What can hang from each mark
munod: mupiv pafamom vore
pafamom: munod
tuduk: sofo
vore: munod sofo
tedi: sofo
kevov: sofo
nopi: vore
mirut: sofo
tife: tedi
sofo: kevov tebip vore
mupiv: munod

Known rows, with every way that one mark hangs from another
{mupiv {munod vore}}: [  7.7 -29.4  -0.5 -18.7 -26.8   9.0  16.7  -8.3  -8.1  -0.1  -4.8 -37.9
   2.4  15.3  -4.8  -1.4  30.2  -3.1  30.5  18.2   7.3 -11.5  45.0 -29.7
 -10.7  18.4]
{sofo kevov tebip {vore {munod mupiv}}}: [  2.3  -1.9  16.5  -8.0   3.6  15.3  10.4  10.9  16.0  25.2 -10.4  15.2
  -5.8   7.4 -11.9  24.2   9.9  43.9 -26.0  29.9   9.3  -1.2 -10.2 -40.9
  17.6  11.7]
{pafamom {munod mupiv vore}}: [ 14.6 -29.3   1.1 -39.6 -31.5   0.3  21.3 -36.1  -7.3 -16.5 -31.0 -45.5
  11.4  -2.4  32.5 -11.2  30.4   2.5   3.6  61.9  -0.2 -16.1  51.1 -34.4
   6.2  40.2]
{tedi {sofo kevov tebip {vore {munod mupiv}}}}: [-17.6  -0.1  -1.0   7.7  13.6  11.8  10.2  -0.1  18.2  39.9  -3.6  16.3
 -14.5  -6.0  -4.0  37.7  -8.8  44.6 -13.0   7.5  -3.0   1.1 -16.5 -36.2
  11.5   6.7]
{tuduk {sofo tebip vore}}: [  1.0  25.0  16.5  25.3  10.0   8.0  -3.0   6.9   6.0   9.2  29.5  32.8
 -27.9   3.6 -25.8   0.8 -33.2   8.0 -25.5  -0.1  -3.7 -10.6   1.0 -29.5
  12.4   6.2]
{nopi {vore {sofo kevov}}}: [ -4.6 -10.0  26.8 -35.9   2.9  -4.5  42.3  31.2 -28.7   2.1  32.7  20.2
 -12.4 -20.8   1.7  -6.1  23.7  28.6  -7.2   3.2  30.6  12.1 -25.0  36.2
 -31.6  22.1]
{mirut {sofo kevov tebip {vore {munod mupiv pafamom}}}}: [  8.6   2.5  23.5   0.0  -1.0   4.3  -5.4  16.1   7.6  29.5 -22.0   8.4
  28.2  27.5   6.1  20.9  16.4  27.6 -11.8  50.2  -0.5  12.5 -31.4 -37.3
  34.2   0.3]
{kevov {sofo tebip vore}}: [-19.0  -2.1  22.2  24.5  12.8  19.6 -17.4  -9.5  -0.2  16.3  23.8  27.5
 -24.7  33.6 -40.3 -10.6 -38.4   0.6 -11.6   1.0 -16.9  -1.7 -16.2 -47.4
  24.0   5.2]
{kevov {sofo vore}}: [-25.3 -19.0  12.7  15.2   4.7  16.2 -13.0  -8.9  -7.8  -0.7  14.7   4.4
 -28.1  25.0 -16.4 -18.0 -18.3  -2.4  -1.6 -12.2 -21.6   2.5  -6.7 -35.3
  10.7   3.7]
{tuduk sofo}: [  5.4  16.7   0.5   0.6  -9.8  -9.5  14.1  -0.1 -20.5 -12.6  22.7   0.0
 -29.5 -13.5   6.0  -4.2  14.1  -0.6   3.2  -0.3 -10.4   5.1  12.5   5.9
 -21.1  10.2]
{nopi vore}: [ -9.1  -3.1  12.0 -18.5  -8.8  -3.3  32.3   6.6  -6.3   6.6  22.7  -2.7
 -37.1  16.3  -2.8 -15.4   9.6  27.4  -5.9  -3.2  11.0  -4.9   6.9  -8.3
 -16.7  30.0]
{pafamom {munod mupiv}}: [ 11.1 -15.0 -10.8 -33.6 -35.4  -0.8  28.9 -33.6  -6.8  -9.7 -25.0 -43.0
 -16.0  -5.7  14.1  -0.4  23.1   7.1  -3.0  43.3 -22.5  -2.0  40.0 -17.9
  -5.5  49.6]
{nopi {vore {munod mupiv pafamom} sofo}}: [  8.4  -6.8   1.0 -42.9 -42.7  15.3  60.7  17.8 -20.4  -3.8 -15.1 -25.8
  41.2   3.6  30.7   8.5  74.1  43.4  -5.0  37.6  31.1  15.7 -13.3  27.2
   5.3  42.0]
{tedi {sofo kevov tebip {vore {munod mupiv pafamom}}}}: [ -1.1  10.4  -7.1  13.1  -2.2   8.6   5.5  -2.7  22.7  32.3 -21.9  -2.5
   3.5   1.0  19.4  44.6  12.9  44.8  -3.6  25.1  -1.1  -1.7 -12.7 -37.8
  20.1   3.4]
{tuduk {sofo kevov {vore munod}}}: [ -1.7  18.0  11.4  10.3  14.1   1.6  -0.7  31.4  -4.4  -1.3   6.9  22.5
 -17.0  -5.6  16.5   8.1   8.6  23.1 -27.1  -4.8  16.8   0.3 -13.5 -16.9
  -0.5 -16.2]
{tife {tedi {sofo kevov tebip vore}}}: [-29.6   6.8 -11.1  17.4  36.1 -10.8  -3.1  12.5  14.4  33.1  46.2  35.8
 -64.4 -17.4 -35.6  32.9 -41.5  13.8   1.3 -12.9  -8.3  -7.8 -22.0 -40.9
   0.8 -11.9]
{tuduk {sofo kevov tebip vore}}: [  3.9  24.7  30.9  21.8  25.3  -4.4 -10.7  20.6   6.3  10.5  29.7  43.0
 -29.3 -11.1 -15.6   7.3 -24.3  16.8 -23.3   3.8   7.1  -6.6 -10.3 -22.4
   0.4  -5.3]
{nopi {vore munod {sofo kevov tebip}}}: [  4.4  17.2  24.1 -23.3  11.9   7.0  44.3  40.8 -22.1  18.0  30.0  48.1
  10.4  -0.3 -11.7   8.3  21.8  44.8 -36.3  19.6  42.5   9.4 -41.6  17.3
  -4.1  10.5]
{sofo kevov tebip {vore munod}}: [  1.3  16.8  14.8  10.3  15.5  10.9  -0.8  22.2  11.6  22.1   5.6  32.2
 -22.5  18.1 -20.0  15.5 -11.2  31.5 -42.7  10.8  12.2  -7.9 -20.6 -47.7
  15.3  -9.0]
{nopi {vore munod {sofo tebip}}}: [  0.6  18.1  10.4 -19.0  -2.9  18.8  48.8  27.2 -22.8  19.5  30.1  36.9
   9.6  13.3 -21.6  -0.5  13.4  34.6 -37.1  16.7  33.2   6.3 -31.0   8.1
   7.5  25.3]
{mirut {sofo {vore {munod pafamom}}}}: [ -2.3   2.7  -0.4  11.4 -14.4   8.8  -2.8  13.1  -6.2   9.5 -15.8 -10.1
   3.2  43.3  14.6  -5.3   4.7   3.1 -11.2  17.3  -9.4   8.4 -24.0 -41.5
  27.8  -5.7]
{sofo {vore munod}}: [ -9.3   2.9  -7.7   3.9 -11.9  19.2   9.4   8.4   3.1   7.6  -5.1  -3.5
 -26.9  28.5  -3.1  -0.9  -2.4  18.9 -27.4  -2.5  -1.4  -7.1  -3.8 -45.1
  13.7   7.7]

Rows
[ 27.8 -18.9  19.6 -46.1  -9.4   3.3  29.2 -10.5 -21.2  -3.9 -10.6   1.7
  40.5 -27.3  11.1   5.0  29.5   9.9 -12.9  77.4  21.4  -3.3  16.2  -6.8
   5.7  29.9]	{pafamom {munod mupiv {vore {sofo kevov tebip}}}}
[-10.6 -18.5   2.5   0.8 -27.1  23.9  -1.0 -12.1  -1.1  -2.9 -33.4 -29.6
  24.7  33.5  24.7   4.6  40.3  20.8   2.9  24.6 -13.4   9.6  -9.9 -33.5
  33.6  14.6]	{kevov {sofo {vore {munod mupiv pafamom}}}}
[ 15.3   0.6  10.3 -32.6 -10.9  15.5  41.5  18.2 -22.1  16.9   3.4  18.6
  24.0 -18.1  -8.7  27.9  44.8  35.3 -12.9  41.4  14.0  23.4 -22.4  17.6
  -2.3  21.0]	{vore {munod mupiv} {sofo kevov tebip}}
[-26.2 -27.4   8.0  -3.6 -12.6  28.1   2.3 -10.5  -8.6   5.8 -14.7  -9.9
   5.0  26.3   4.3  -0.3  13.8  22.4  -5.7   9.5 -13.4  10.6  -7.5 -34.1
  26.3  17.4]	{kevov {sofo {vore {munod mupiv}}}}
[ 17.3  -3.5  24.4 -24.7   7.5   2.4  17.6  21.2 -28.0   4.3  24.5  29.5
  16.2 -17.0  -7.3   3.0  15.0   4.0  -2.0  41.9  28.9  -1.1  -9.6  -3.2
  -7.8  -1.1]	{munod {vore {sofo kevov tebip}}}
[ 23.9 -22.7  -6.2 -13.7 -43.1   4.2  11.4  -6.3  -2.7 -10.9 -23.8 -56.3
  22.3  19.2  18.5   4.7  54.0  -2.4  33.3  32.9   9.2 -12.9  43.7 -28.9
  -6.3  16.1]	{mupiv {munod pafamom vore}}
[  5.6  33.6  17.9  21.5  26.4   4.2  -4.2  30.3   5.7  12.5  17.1  48.0
 -12.1   1.5  -4.7  14.2  -7.3  27.0 -44.1   7.9  16.5  -3.5 -20.2 -29.1
  11.3 -16.0]	{tuduk {sofo kevov tebip {vore munod}}}
[ 33.1 -12.3  22.0 -36.4 -20.1   2.9  24.9   5.5 -17.6  -3.1 -13.2  -7.2
  53.4 -22.3  18.7  18.9  61.4  18.6  15.8  72.1  28.6   2.2   0.6   5.7
   4.3  17.3]	{munod mupiv pafamom {vore {sofo kevov tebip}}}
[ 16.3   9.8  12.8 -16.1   4.2   0.8  26.4  19.8 -24.3  11.9  33.2  31.8
  -9.9 -21.0 -26.2  11.0   7.8   7.7  -9.6  20.1   6.7  12.2 -23.8  13.2
 -16.6  11.8]	{vore {sofo kevov tebip}}
[-22.2  20.7 -17.2  33.0   9.6  20.1   8.8  -2.7  13.3  39.4  13.5  21.5
 -33.6  19.5 -18.5  20.6 -38.8  23.9 -27.5 -10.5 -11.3  -7.9 -13.1 -54.4
  22.7  -1.8]	{tedi {sofo tebip {vore munod}}}
[ 33.8  -8.8   1.2 -15.6 -37.9  20.9  26.6   1.9 -18.9  -1.2  -4.5 -20.3
  52.8   7.2  -9.5  14.2  41.4  -7.8  28.0  46.6  20.3  -5.4  18.7  -6.8
   8.8  17.6]	{mupiv {munod pafamom {vore {sofo tebip}}}}
[ 20.2   0.5 -16.0 -23.9 -49.1   6.3  32.6  -9.3  -5.0  -6.8 -35.0 -47.8
  12.3  11.9  31.2  18.0  71.9  25.0   5.3  39.9  -8.0   8.9  11.5 -14.7
   3.7  28.3]	{vore {munod mupiv pafamom}}
[  5.4  -8.1  -8.6  -7.1 -40.6  20.0  16.0   0.1  15.1  -1.0 -39.6 -40.5
   7.6  24.7  25.1  15.7  42.5  31.6  -4.3  29.6  -3.7  -1.8   7.4 -37.7
  24.0  25.1]	{sofo {vore {munod mupiv pafamom}}}
[ 37.5 -12.8  11.5 -19.4 -20.5   8.7  19.9  16.7 -16.3   0.1  -2.2  -9.4
  51.3  -5.8  -3.3  22.5  50.7   2.5  25.2  49.8  28.0  -1.8   6.7   2.7
  -3.7   4.7]	{mupiv {munod pafamom {vore {sofo kevov tebip}}}}
[-17.0  -7.4  20.1   2.5  17.2  -0.7  -5.6  27.3  -9.9  21.2   3.5  20.8
 -13.4  24.9   0.8  -3.2 -11.6  13.5 -17.3   3.8  -0.5  13.2 -35.6 -31.7
   9.7 -15.7]	{mirut {sofo kevov {vore munod}}}
[ 28.6  14.7  -7.4 -23.2 -20.4   3.4  30.1  30.2 -30.8 -10.1  -9.0  -8.4
  18.7  -8.5  32.8  16.4  65.2  13.8  -3.1  25.5  17.8  19.4 -29.0  18.6
 -12.1   0.4]	{vore {munod pafamom} {sofo kevov}}
[-15.8 -24.7  22.4 -16.8   3.9   4.0   5.2  18.9  -4.6  25.4 -13.2   3.9
   4.0  13.2   9.1   8.9   8.9  25.2  -4.7  21.9  -2.5  21.1 -24.8 -24.8
  10.8   6.1]	{mirut {sofo kevov {vore {munod mupiv}}}}
[ 19.5  -5.2 -16.6 -35.5 -52.8  18.1  47.2   4.3 -27.6 -10.2 -28.0 -37.4
  37.8  -4.8  30.5  19.9  77.2  19.9   8.4  42.6   3.8  23.5  -7.5  20.5
   2.6  34.8]	{vore {munod mupiv pafamom} sofo}
[ 28.0  10.4 -10.0 -27.6 -41.1  23.3  44.5   4.2 -17.9   4.7 -16.2 -12.8
  44.0  -1.0   4.4  24.6  59.3  22.4  -7.1  55.8   6.2  17.8 -13.1   4.3
  18.6  31.9]	{vore {munod mupiv pafamom} {sofo tebip}}
[ 17.6 -20.4   6.4 -23.3 -21.5  24.9  29.6   3.8 -21.9   8.7  14.5  -0.3
  32.3   2.9 -32.7   7.1  17.4  -4.3  21.1  34.3  20.3  -3.3  19.7  -8.0
   1.7  20.3]	{mupiv {munod {vore {sofo tebip}}}}
[ 16.3  20.4   3.2 -18.1   2.8  11.3  31.9  28.4 -29.9  14.5  18.2  35.8
   8.7  -9.9 -15.0  17.5  22.2  21.3 -28.4  25.0  16.8  16.6 -31.8   7.8
  -7.5   1.4]	{vore munod {sofo kevov tebip}}
[-22.8   8.6  -7.6  31.2  10.4  11.6  -0.3 -12.2  16.1  37.3  26.6  17.7
 -48.4   5.5 -31.9  14.5 -56.7  12.6  -6.7 -13.8 -22.4 -12.1  -3.4 -46.0
  10.0   9.2]	{tedi {sofo tebip vore}}
[ 33.2   7.2  19.2 -18.5  -7.4  -3.2  13.2  14.2 -22.9  -5.8   5.7  12.1
  35.2 -10.3  13.1   9.1  38.2   4.8   2.9  53.9  30.9  -3.7 -12.4  -0.8
   1.2  -2.7]	{munod pafamom {vore {sofo kevov tebip}}}
[-25.6  -8.9   4.9  14.0   1.2  25.4  -8.2   2.2 -11.8   5.7   1.0   6.6
 -12.9  41.0  -6.5  -9.4  -4.7   8.1 -20.2  -6.6 -14.7   6.2 -19.6 -44.2
  22.1  -4.0]	{kevov {sofo {vore munod}}}
[-37.4   0.2 -27.6   9.0  22.9  -7.9   6.0  22.1   3.5  18.6  25.8  12.8
 -55.1  -9.7   3.5  31.1 -10.5  20.4  -5.8 -22.0   0.7  -1.9 -27.4 -35.1
   2.0 -19.3]	{tife {tedi {sofo kevov {vore munod}}}}
[ 29.1   0.2  16.3 -28.6   4.1  -1.0  17.5   0.3 -27.4  -7.0   5.9  19.3
  24.8 -17.7   7.8  -4.9   9.0  -5.3 -21.4  59.7  23.3  -9.6   3.4 -10.5
   2.2   8.8]	{pafamom {munod {vore {sofo kevov tebip}}}}
